Each row comes from the steps of one walk. Every step used is in the known rows, and no mark comes twice. Write the walk behind each row, first mark first.
Known rows
pubo gerub soluzuf nado tamu kerig: [ -3   1 -22   2  -7  -7  16  -1  -4  -5   4   2 -19  -2  11  -3 -13 -11
  -8 -33  -2]
nado tamu: [  7  13   0  -4 -23   3  -2  21  12  -4  -7  14  -2 -21  22  30   9  -3
  -5  13   5]
kerig soluzuf: [-13   6  -6  -8   5   0 -28  10  22  11  11   1   3  -1   1  15  14   6
  -2  18   3]
mepaz nado pubo gerub tamu kerig soluzuf: [  9 -12  -7  14  39  -1   6   6  -8  -1   6  -1 -12  10 -23  11 -12  -6
  -6  -5 -19]
mepaz nado: [ -6  -3  17 -14   1   5  -3  15  -2   5  -7  -1   0  -3  -1   4  19  -9
   6  25   4]
nado tamu kerig: [  5  19   1  -7 -16  17   0  12   7   0  -3  20 -20  -6  15  19   6  -9
 -18  -6   7]
soluzuf kerig pubo: [  9  -8  28  -4 -12  -1  -7 -21  -7  15  -1  14  20   6  -3   0  15   5
  -3   9  13]
mepaz nado pubo gerub tamu kerig: [ 15  -6  12  13  25   5  22  19 -22  -6  -6  -3  -8   2 -21   5  -9 -10
  -3 -10 -16]
gerub soluzuf nado: [-23   0  -1 -14 -19 -10  -2   2   4   6  20  -7  -4   0   0  -8  12   0
   7   7  -7]
nado pubo kerig: [ 14  -4  20  -3   3   4   3   8   2 -28  -8   0  13  -9   6  -9  -2   1
 -12  12  -2]
mepaz nado tamu kerig pubo gerub: [ 24 -11   0  10   9  15  16 -15 -16   4 -25   4 -12  19   4  15 -10  -5
   1 -21  13]
kerig soluzuf nado pubo gerub: [ -9  -5 -21  13  13 -12 -10  -9   8  -2  -1 -16  16  -9  -6  -5  -6  11
  19  15   1]
pubo kerig soluzuf: [  5  -7  -1 -11  13 -16 -20   8  17 -13   5   8  11  -2   8  -3   9   2
  -8   4   5]
soluzuf nado tamu kerig: [ -1  15  -3  -6 -23   0   3   0   3  -3   7  19 -18  -7  18   6   9  -8
   2   1   6]
tamu kerig soluzuf nado pubo: [-23   6  -8  -3   7   7 -17 -21  11   5  19   0 -14  10 -11 -10  -1   4
  -1  16  -3]
nado tamu kerig pubo gerub kavu: [ 21  13   6  -3 -23  27  23  -8 -12  11 -30   5  -5   8   9  11 -16   3
   2 -30   2]
tamu kerig soluzuf nado pubo gerub tota: [-24   3 -20  13  21  -4  -7 -19  -1   0   9  -8 -14  11 -40 -17 -17  10
   3  -4  -9]
pubo gerub: [  1   5   2   7   2   2  -2  25  -4   4 -17 -10  17 -14   3   3   8   3
   2  -8  10]
tamu kerig soluzuf nado pubo gerub: [-14   0 -19  12  22   1  -8 -17   0   3   4 -13  -2   6 -12 -15  -9   5
   4  -4   2]
tamu kerig: [-11  16  13  -9  -6  19 -12  12   2  11   2   6 -11   4  -4  -4  13  -2
 -15  -7   9]
tamu kerig soluzuf: [-19  14  -8 -10   9  14 -28   0  16  17  14   6 -13  10  -5   3  10   2
 -14  -1   6]
pubo kerig soluzuf nado: [  0 -13  -6 -12   6 -34 -16  -3  12 -14  13   5  13   1   9 -16  11   3
  11  13   2]
nado pubo: [ -6  10  13   1  -6  19  -3  10   7  -3  -5  -7   8 -11   0   7   5   4
  -6  25  -1]
tamu kerig soluzuf nado: [-24  12 -12 -10   2  -3 -23 -12  12  15  22   5 -15  11  -6 -10  13   3
   4   5   5]

Write each row's walk
[-16   9 -10  -6   3   9   9 -13  -5  10  -3 -13   0   3  -8 -25 -10   3
   8  -6 -11] | tamu kerig soluzuf nado pubo gerub kavu
[-17  -7 -10   1  -4 -15   7  10  -5   4   4 -18   7  -5   1 -13   0  -1
   9 -13  -2] | pubo gerub soluzuf nado
[ 20  -5  25  -7 -13   1  17 -13 -23  19 -24   1  35  -2  -2 -16   1   3
   8 -12   5] | soluzuf kerig pubo gerub kavu
[  3 -15  10   5  13  -2  17  -2  -9  -4  -1  -7  16 -11  -5 -13 -12  -8
 -23  -7  -4] | nado pubo gerub soluzuf kerig
[-21   4 -11  -9  -4 -17 -23  -2  17  11  19   1   2  -4   1  -2  18   6
  15  24   3] | kerig soluzuf nado
[ -7   7  -8   3   4 -12 -10  -2   5   2  34  11 -17   7 -19   5  -1   2
   4  13 -23] | gerub tamu kerig soluzuf nado pubo
[ 14 -11 -14  -9  -7 -35  -6  -4  19 -24   8  20   4 -10  27   6   3  -5
   5  13   1] | pubo kerig soluzuf nado tamu
[ -2  -2  -3  14  -1  -5   9   2 -10  -8 -11 -17  19 -15   0 -14  -3   7
  19  11   3] | soluzuf nado pubo gerub
[ -5   6 -22  -6 -15 -18 -16  -5  23  -2  12  15  -5 -13  20  21   8   0
  13  27   2] | kerig soluzuf nado tamu
[  3   2   5  16   9  12   5  14  -5  -4 -21 -18  18 -16  -2   4  -5   5
  -2   3   3] | nado pubo gerub
[ -3 -15   9  -8  -2 -15  11  -6   2 -28  14  -8   3   1   4 -26  -8  -2
  -4   6 -15] | gerub soluzuf nado pubo kerig
[  8   5  10 -12  -2  14   6   7  -2   0  -5  18 -27   1  13  16   6 -19
 -14   4   5] | mepaz nado tamu kerig
[-12   6  10   1 -15   0  -3   0   1  -4   5  -8   8 -12  -1  -6   8   8
  13  30  -4] | soluzuf nado pubo
[  9 -12 -14  12 -18 -10  17 -16  -4   1  -4  -4   0   7  11  12 -15   7
  16 -15  -2] | kerig pubo gerub soluzuf nado tamu
[  8  -9   4  -4  18  -6 -12  -2  17 -21   1   2  10   0   4  -2  -4   3
 -11  17  -3] | nado pubo kerig soluzuf
[ 11   6  16   3 -10   8  -4   5 -10  17  14  16 -10  25 -19  20   4   8
   0 -14  -7] | gerub tamu kerig pubo
[  1  -4 -23   5 -15 -19  16  10   0 -10   0  -4  -4 -17  18   8  -9  -5
   6 -10  -4] | pubo gerub soluzuf nado tamu
[  6  -9  13  10  19  10  14   7 -12  -7 -26 -17  11  -9  -5  -2  -4  -4
   4  13   2] | mepaz nado pubo gerub
[ 11   8  -2  12   5  -1   8  36 -15   7   1   5  -3  -2 -11   9   0  -4
  -5 -32  -7] | pubo gerub tamu kerig
[ 16 -18  28  -7  15  -1  13   0  -6 -28 -14   0   5  -1   3 -14  -1  -9
  -5  23  -4] | mepaz nado pubo kerig
[ 17 -16  17  12   4  -7   3 -13 -17   9 -17   3  30   3  -5  -7   3   5
   1 -12  18] | soluzuf kerig pubo gerub
[  5   9  17  -5 -11  29  12  -5 -18  25 -24 -11   4  18 -10 -12  -4   8
   6 -31   4] | tamu kerig pubo gerub kavu
[ -2  -1  -8  -4 -24   9   8 -30   1   5  16  10 -26  27   4   7  -9   0
  -1 -13  -3] | gerub soluzuf nado tamu kerig pubo
[ -8  -3  -5   2   6   3   5  20   0   7  -3 -16   6  -6  -1   0  -3  -1
  -7 -20  -1] | pubo gerub soluzuf
[ 12  -5 -13  11  -2  19  13 -16  -5   5  -8   1 -17  23   4  17 -22  -1
 -17 -41   4] | nado tamu kerig pubo gerub soluzuf
